Each row comes from the steps of one walk. Every step used is in the known rows, and no mark comes twice. Write the walk behind each row, first mark first.
In the rows, zero is written as 100.
Known rows
Z > N: 67; 121; 86; 116; 123; 103; 100; 109; 100; 104; 109; 84; 77; 141; 97; 70; 121; 102; 122; 92; 109; 112; 77; 97; 99; 124; 97; 133; 79; 106; 99; 101
D > N > Q: 88; 131; 77; 142; 134; 102; 87; 99; 105; 100; 111; 98; 71; 147; 95; 78; 117; 101; 114; 90; 101; 112; 80; 99; 102; 130; 108; 148; 77; 117; 110; 107
Z > N > H > G: 72; 115; 92; 128; 103; 100; 109; 94; 85; 101; 110; 89; 90; 150; 103; 86; 120; 104; 130; 78; 112; 110; 74; 93; 87; 122; 100; 136; 71; 89; 123; 99
G > H > N: 101; 116; 79; 121; 107; 94; 108; 92; 92; 109; 119; 94; 66; 153; 96; 87; 115; 100; 122; 64; 106; 97; 81; 103; 77; 123; 90; 142; 86; 94; 114; 107
P > Q > G: 67; 140; 99; 137; 143; 105; 89; 75; 113; 107; 123; 76; 86; 123; 101; 77; 119; 101; 104; 90; 105; 107; 69; 76; 99; 119; 111; 158; 82; 101; 109; 105
N > Q > P > Z: 113; 146; 94; 97; 136; 101; 102; 84; 95; 104; 80; 86; 73; 128; 89; 88; 114; 105; 94; 91; 138; 114; 86; 75; 90; 126; 139; 125; 89; 89; 129; 98
H > N: 100; 128; 86; 108; 100; 96; 104; 95; 100; 90; 106; 90; 54; 134; 97; 81; 113; 99; 133; 91; 104; 100; 80; 94; 92; 123; 89; 150; 95; 92; 104; 105
D > N: 87; 124; 82; 139; 129; 101; 96; 104; 112; 92; 117; 89; 77; 143; 97; 68; 118; 95; 108; 77; 89; 114; 76; 100; 91; 129; 81; 147; 90; 125; 101; 112
H > N > Q > P > Z: 119; 143; 94; 77; 115; 97; 106; 91; 89; 97; 75; 93; 52; 122; 88; 89; 115; 103; 120; 92; 141; 111; 89; 83; 88; 122; 130; 135; 95; 78; 128; 96
V > Z > N > H > G > D: 61; 123; 106; 99; 96; 102; 99; 90; 99; 112; 101; 140; 80; 159; 98; 76; 118; 98; 124; 66; 104; 104; 84; 106; 110; 115; 107; 132; 71; 99; 120; 106
N > H > G: 100; 122; 93; 139; 102; 97; 107; 73; 94; 97; 109; 92; 87; 150; 104; 96; 111; 101; 112; 76; 100; 101; 73; 80; 80; 125; 102; 143; 80; 85; 129; 105
Q > P: 101; 140; 100; 119; 127; 98; 98; 90; 107; 97; 105; 87; 67; 131; 93; 69; 112; 93; 94; 71; 111; 118; 77; 83; 92; 133; 106; 134; 104; 105; 113; 104
G > D > N: 89; 128; 80; 131; 123; 97; 91; 103; 112; 111; 107; 119; 72; 138; 95; 61; 118; 92; 98; 68; 95; 109; 87; 115; 94; 133; 89; 142; 85; 132; 100; 121
Q > P > Z > V: 116; 136; 98; 61; 138; 104; 111; 75; 116; 99; 72; 50; 88; 140; 96; 77; 117; 100; 105; 82; 136; 118; 81; 95; 94; 120; 127; 122; 107; 104; 130; 104
Z > V: 100; 127; 82; 95; 128; 103; 99; 79; 125; 100; 96; 54; 87; 153; 102; 75; 116; 102; 120; 96; 109; 103; 77; 105; 107; 122; 111; 137; 95; 110; 113; 108
D > N > H: 92; 114; 85; 149; 124; 99; 99; 93; 105; 99; 113; 91; 82; 160; 99; 74; 123; 96; 86; 63; 94; 111; 74; 95; 72; 130; 95; 146; 76; 118; 113; 105
D > N > Q > P: 98; 141; 89; 135; 139; 100; 86; 101; 103; 97; 107; 98; 67; 139; 90; 68; 116; 95; 107; 71; 111; 127; 82; 95; 102; 137; 113; 142; 93; 120; 119; 104
P > Z > V: 110; 126; 84; 70; 132; 106; 111; 77; 119; 100; 75; 48; 94; 148; 100; 84; 118; 106; 111; 101; 124; 102; 78; 98; 94; 112; 118; 128; 91; 101; 121; 107
Z > P > Q > G > H > N: 67; 123; 90; 131; 105; 97; 97; 97; 91; 117; 131; 93; 75; 145; 104; 98; 130; 101; 123; 67; 118; 96; 73; 100; 103; 108; 115; 173; 73; 97; 125; 99
P > H > N > Q > G > D: 73; 135; 92; 111; 108; 103; 74; 87; 102; 111; 96; 124; 45; 120; 89; 96; 125; 96; 130; 98; 111; 85; 102; 86; 103; 128; 125; 153; 74; 103; 106; 115
G > H > N > D: 102; 117; 76; 113; 97; 91; 111; 99; 90; 110; 115; 112; 53; 133; 95; 80; 116; 93; 130; 70; 110; 97; 90; 100; 84; 124; 92; 133; 86; 114; 106; 112
G > D: 95; 135; 81; 121; 116; 97; 95; 89; 109; 114; 99; 116; 71; 133; 95; 70; 113; 97; 92; 83; 104; 97; 87; 101; 97; 130; 106; 135; 86; 111; 103; 116
P > H > G > D: 92; 130; 93; 128; 109; 99; 94; 91; 104; 100; 100; 120; 77; 130; 95; 98; 114; 97; 135; 92; 90; 90; 90; 95; 87; 124; 95; 137; 74; 103; 107; 120
P > Q > G > H > N: 74; 126; 94; 133; 126; 99; 98; 77; 95; 119; 128; 87; 79; 137; 100; 85; 122; 102; 127; 63; 111; 103; 73; 93; 85; 117; 100; 161; 78; 94; 119; 106
V > Z: 83; 133; 101; 104; 122; 105; 95; 85; 123; 91; 112; 106; 68; 152; 95; 79; 110; 97; 111; 87; 89; 102; 76; 81; 111; 116; 103; 140; 93; 106; 104; 104
D > N > Q > G > H: 65; 122; 81; 150; 139; 104; 82; 84; 98; 124; 133; 99; 82; 152; 94; 82; 124; 97; 104; 54; 105; 110; 79; 89; 99; 130; 115; 149; 76; 126; 124; 115
P > H: 87; 122; 92; 132; 130; 104; 94; 95; 115; 91; 106; 84; 74; 141; 94; 97; 120; 100; 113; 99; 91; 96; 83; 79; 76; 124; 100; 138; 71; 108; 96; 106
H > G > D > N: 92; 132; 83; 134; 106; 97; 98; 97; 101; 102; 110; 124; 81; 131; 98; 70; 111; 92; 128; 69; 89; 110; 83; 115; 101; 129; 77; 146; 93; 120; 114; 125
Q > G > H > N: 75; 117; 90; 119; 103; 99; 97; 78; 92; 114; 128; 89; 64; 137; 96; 86; 120; 93; 121; 53; 108; 98; 79; 85; 88; 124; 97; 151; 95; 99; 118; 113
Z > S: 100; 120; 75; 107; 123; 94; 98; 91; 99; 107; 122; 62; 71; 142; 103; 86; 116; 98; 128; 88; 114; 104; 71; 72; 90; 132; 116; 140; 88; 102; 95; 108

Which walk is each row?
64; 131; 89; 131; 122; 103; 81; 91; 111; 115; 116; 116; 72; 122; 96; 58; 123; 86; 91; 56; 96; 110; 85; 97; 106; 134; 96; 150; 98; 137; 103; 127
Q > G > D > N
89; 124; 92; 86; 121; 100; 93; 87; 112; 100; 122; 81; 65; 152; 100; 84; 113; 97; 134; 86; 104; 101; 71; 67; 111; 121; 117; 140; 92; 107; 95; 105
V > Z > S
93; 119; 81; 144; 117; 97; 95; 93; 105; 115; 103; 121; 78; 155; 97; 66; 123; 93; 74; 55; 99; 106; 87; 113; 75; 136; 99; 142; 73; 126; 112; 114
G > D > N > H
55; 118; 84; 107; 136; 109; 97; 87; 82; 132; 103; 86; 93; 144; 92; 93; 131; 108; 108; 72; 139; 107; 82; 78; 93; 116; 138; 126; 62; 98; 128; 103
P > Z > N > Q > G > H
74; 132; 107; 104; 87; 102; 88; 105; 112; 94; 102; 146; 67; 151; 98; 108; 119; 94; 133; 90; 89; 85; 89; 97; 122; 105; 115; 149; 71; 111; 111; 112
V > Z > P > H > G > D
72; 127; 82; 141; 132; 104; 84; 68; 95; 128; 125; 94; 81; 146; 94; 93; 120; 101; 99; 69; 114; 96; 80; 74; 101; 129; 134; 143; 75; 103; 127; 109
N > Q > G > H
77; 119; 86; 111; 96; 96; 101; 87; 89; 115; 126; 107; 52; 119; 95; 80; 121; 87; 122; 58; 111; 98; 89; 79; 93; 124; 99; 142; 95; 120; 111; 118
Q > G > H > N > D
100; 129; 88; 134; 96; 94; 104; 73; 94; 112; 101; 122; 84; 144; 102; 87; 111; 97; 102; 70; 106; 93; 85; 98; 84; 129; 106; 138; 78; 92; 127; 114
N > H > G > D
77; 122; 89; 136; 96; 98; 90; 124; 102; 96; 107; 130; 75; 144; 100; 98; 126; 92; 132; 79; 85; 98; 89; 117; 101; 119; 92; 156; 67; 129; 110; 120
Z > P > H > G > D > N
70; 119; 89; 139; 126; 103; 94; 71; 100; 122; 130; 85; 85; 143; 97; 86; 120; 94; 91; 51; 104; 102; 74; 75; 89; 127; 110; 141; 89; 110; 119; 114
Q > G > H
49; 140; 113; 111; 123; 108; 84; 88; 121; 101; 124; 107; 76; 143; 103; 89; 126; 98; 102; 90; 103; 101; 67; 79; 137; 101; 128; 172; 78; 108; 114; 98
V > Z > P > Q > G
65; 133; 85; 137; 133; 107; 76; 89; 105; 105; 121; 94; 71; 132; 95; 76; 122; 95; 106; 82; 100; 112; 79; 81; 113; 130; 115; 157; 88; 122; 114; 113
D > N > Q > G
77; 142; 86; 101; 99; 99; 80; 82; 96; 120; 100; 125; 45; 115; 93; 79; 119; 96; 119; 90; 121; 91; 97; 90; 119; 130; 128; 155; 93; 96; 115; 114
H > N > Q > G > D
92; 140; 78; 136; 112; 97; 89; 95; 96; 110; 105; 132; 77; 136; 97; 78; 110; 98; 134; 83; 99; 107; 88; 113; 113; 129; 102; 148; 80; 112; 121; 120
H > G > D > N > Q
76; 131; 99; 101; 100; 102; 94; 104; 118; 91; 114; 113; 64; 159; 100; 90; 118; 97; 104; 91; 98; 95; 75; 88; 128; 108; 117; 154; 87; 109; 110; 98
V > Z > P
56; 136; 118; 94; 140; 111; 80; 108; 113; 94; 97; 113; 60; 153; 84; 87; 125; 100; 135; 93; 112; 119; 91; 85; 113; 120; 131; 128; 67; 109; 104; 91
V > Z > N > Q > P > H
79; 110; 87; 104; 121; 103; 115; 96; 90; 110; 83; 79; 91; 152; 98; 85; 130; 108; 92; 83; 130; 107; 79; 86; 66; 116; 116; 122; 62; 92; 119; 93
P > Z > N > H
69; 123; 107; 108; 110; 106; 87; 111; 124; 86; 107; 110; 62; 162; 96; 108; 125; 97; 116; 100; 87; 88; 81; 83; 111; 106; 118; 150; 69; 115; 101; 98
V > Z > P > H
71; 144; 85; 123; 121; 104; 76; 73; 102; 126; 105; 121; 66; 120; 93; 78; 118; 97; 90; 90; 118; 94; 92; 83; 121; 134; 138; 146; 85; 107; 116; 116
N > Q > G > D
77; 137; 89; 109; 105; 102; 85; 80; 94; 101; 110; 94; 48; 121; 94; 88; 119; 100; 130; 96; 116; 97; 84; 74; 116; 126; 123; 160; 95; 89; 116; 106
H > N > Q > G
68; 123; 83; 105; 116; 100; 102; 116; 98; 103; 107; 99; 66; 122; 97; 65; 122; 96; 125; 95; 115; 113; 86; 93; 107; 125; 99; 126; 82; 126; 92; 106
Z > N > D
54; 134; 87; 88; 126; 109; 88; 92; 88; 131; 81; 111; 77; 119; 91; 78; 129; 104; 104; 95; 143; 102; 94; 86; 114; 121; 144; 130; 69; 101; 118; 110
P > Z > N > Q > G > D
96; 120; 92; 114; 108; 100; 98; 102; 107; 84; 103; 88; 53; 137; 93; 99; 120; 99; 139; 98; 94; 94; 86; 90; 76; 120; 87; 148; 78; 97; 93; 105
P > H > N
95; 127; 86; 121; 114; 100; 90; 99; 99; 90; 96; 96; 48; 141; 91; 106; 121; 105; 148; 115; 105; 89; 92; 87; 87; 122; 112; 148; 68; 89; 102; 100
P > H > N > Q
65; 144; 110; 89; 134; 107; 85; 104; 107; 102; 101; 113; 61; 150; 87; 69; 117; 100; 130; 83; 121; 124; 83; 90; 130; 121; 130; 130; 86; 103; 114; 91
V > Z > N > Q > P
97; 138; 87; 120; 102; 96; 102; 84; 100; 107; 103; 121; 77; 128; 99; 80; 105; 97; 124; 83; 101; 98; 83; 100; 102; 127; 95; 139; 91; 97; 116; 120
H > G > D
111; 138; 100; 93; 131; 100; 110; 86; 102; 96; 84; 80; 76; 125; 91; 80; 114; 98; 88; 76; 126; 117; 80; 75; 78; 124; 116; 122; 99; 96; 121; 103
Q > P > Z
72; 129; 96; 118; 113; 105; 79; 87; 100; 96; 106; 91; 50; 124; 91; 107; 126; 99; 140; 107; 107; 92; 90; 70; 98; 123; 122; 157; 75; 94; 107; 106
P > H > N > Q > G
71; 136; 93; 118; 116; 101; 84; 77; 109; 119; 109; 114; 71; 117; 97; 68; 119; 91; 88; 74; 106; 97; 86; 83; 110; 130; 115; 144; 94; 115; 108; 121
Q > G > D
85; 131; 97; 74; 125; 100; 112; 114; 90; 102; 81; 94; 66; 109; 90; 63; 124; 94; 107; 80; 139; 127; 90; 84; 90; 122; 114; 109; 91; 119; 108; 102
Q > P > Z > N > D
88; 121; 101; 94; 126; 101; 113; 96; 88; 107; 79; 80; 85; 145; 93; 76; 129; 102; 84; 63; 140; 125; 81; 84; 66; 124; 125; 116; 77; 94; 127; 91
Q > P > Z > N > H
73; 138; 103; 114; 124; 103; 94; 101; 122; 96; 115; 108; 79; 158; 103; 89; 121; 104; 111; 99; 100; 99; 68; 96; 124; 100; 121; 164; 68; 104; 110; 91
V > Z > P > Q
99; 150; 91; 127; 116; 96; 87; 97; 95; 109; 102; 134; 72; 126; 92; 68; 109; 91; 126; 63; 109; 123; 91; 111; 113; 137; 109; 142; 95; 115; 129; 118
H > G > D > N > Q > P
97; 139; 99; 130; 140; 103; 82; 94; 107; 96; 96; 94; 65; 136; 86; 96; 118; 99; 111; 98; 114; 109; 89; 77; 88; 134; 132; 132; 75; 103; 112; 100
N > Q > P > H
90; 138; 100; 139; 131; 102; 86; 103; 100; 85; 105; 102; 72; 137; 90; 95; 117; 95; 146; 78; 95; 122; 85; 92; 92; 131; 103; 143; 81; 113; 122; 109
D > N > Q > P > H > G
74; 139; 94; 114; 135; 102; 89; 108; 94; 108; 97; 94; 68; 135; 90; 69; 120; 102; 121; 88; 131; 124; 84; 94; 109; 133; 128; 129; 83; 100; 114; 93
Z > N > Q > P
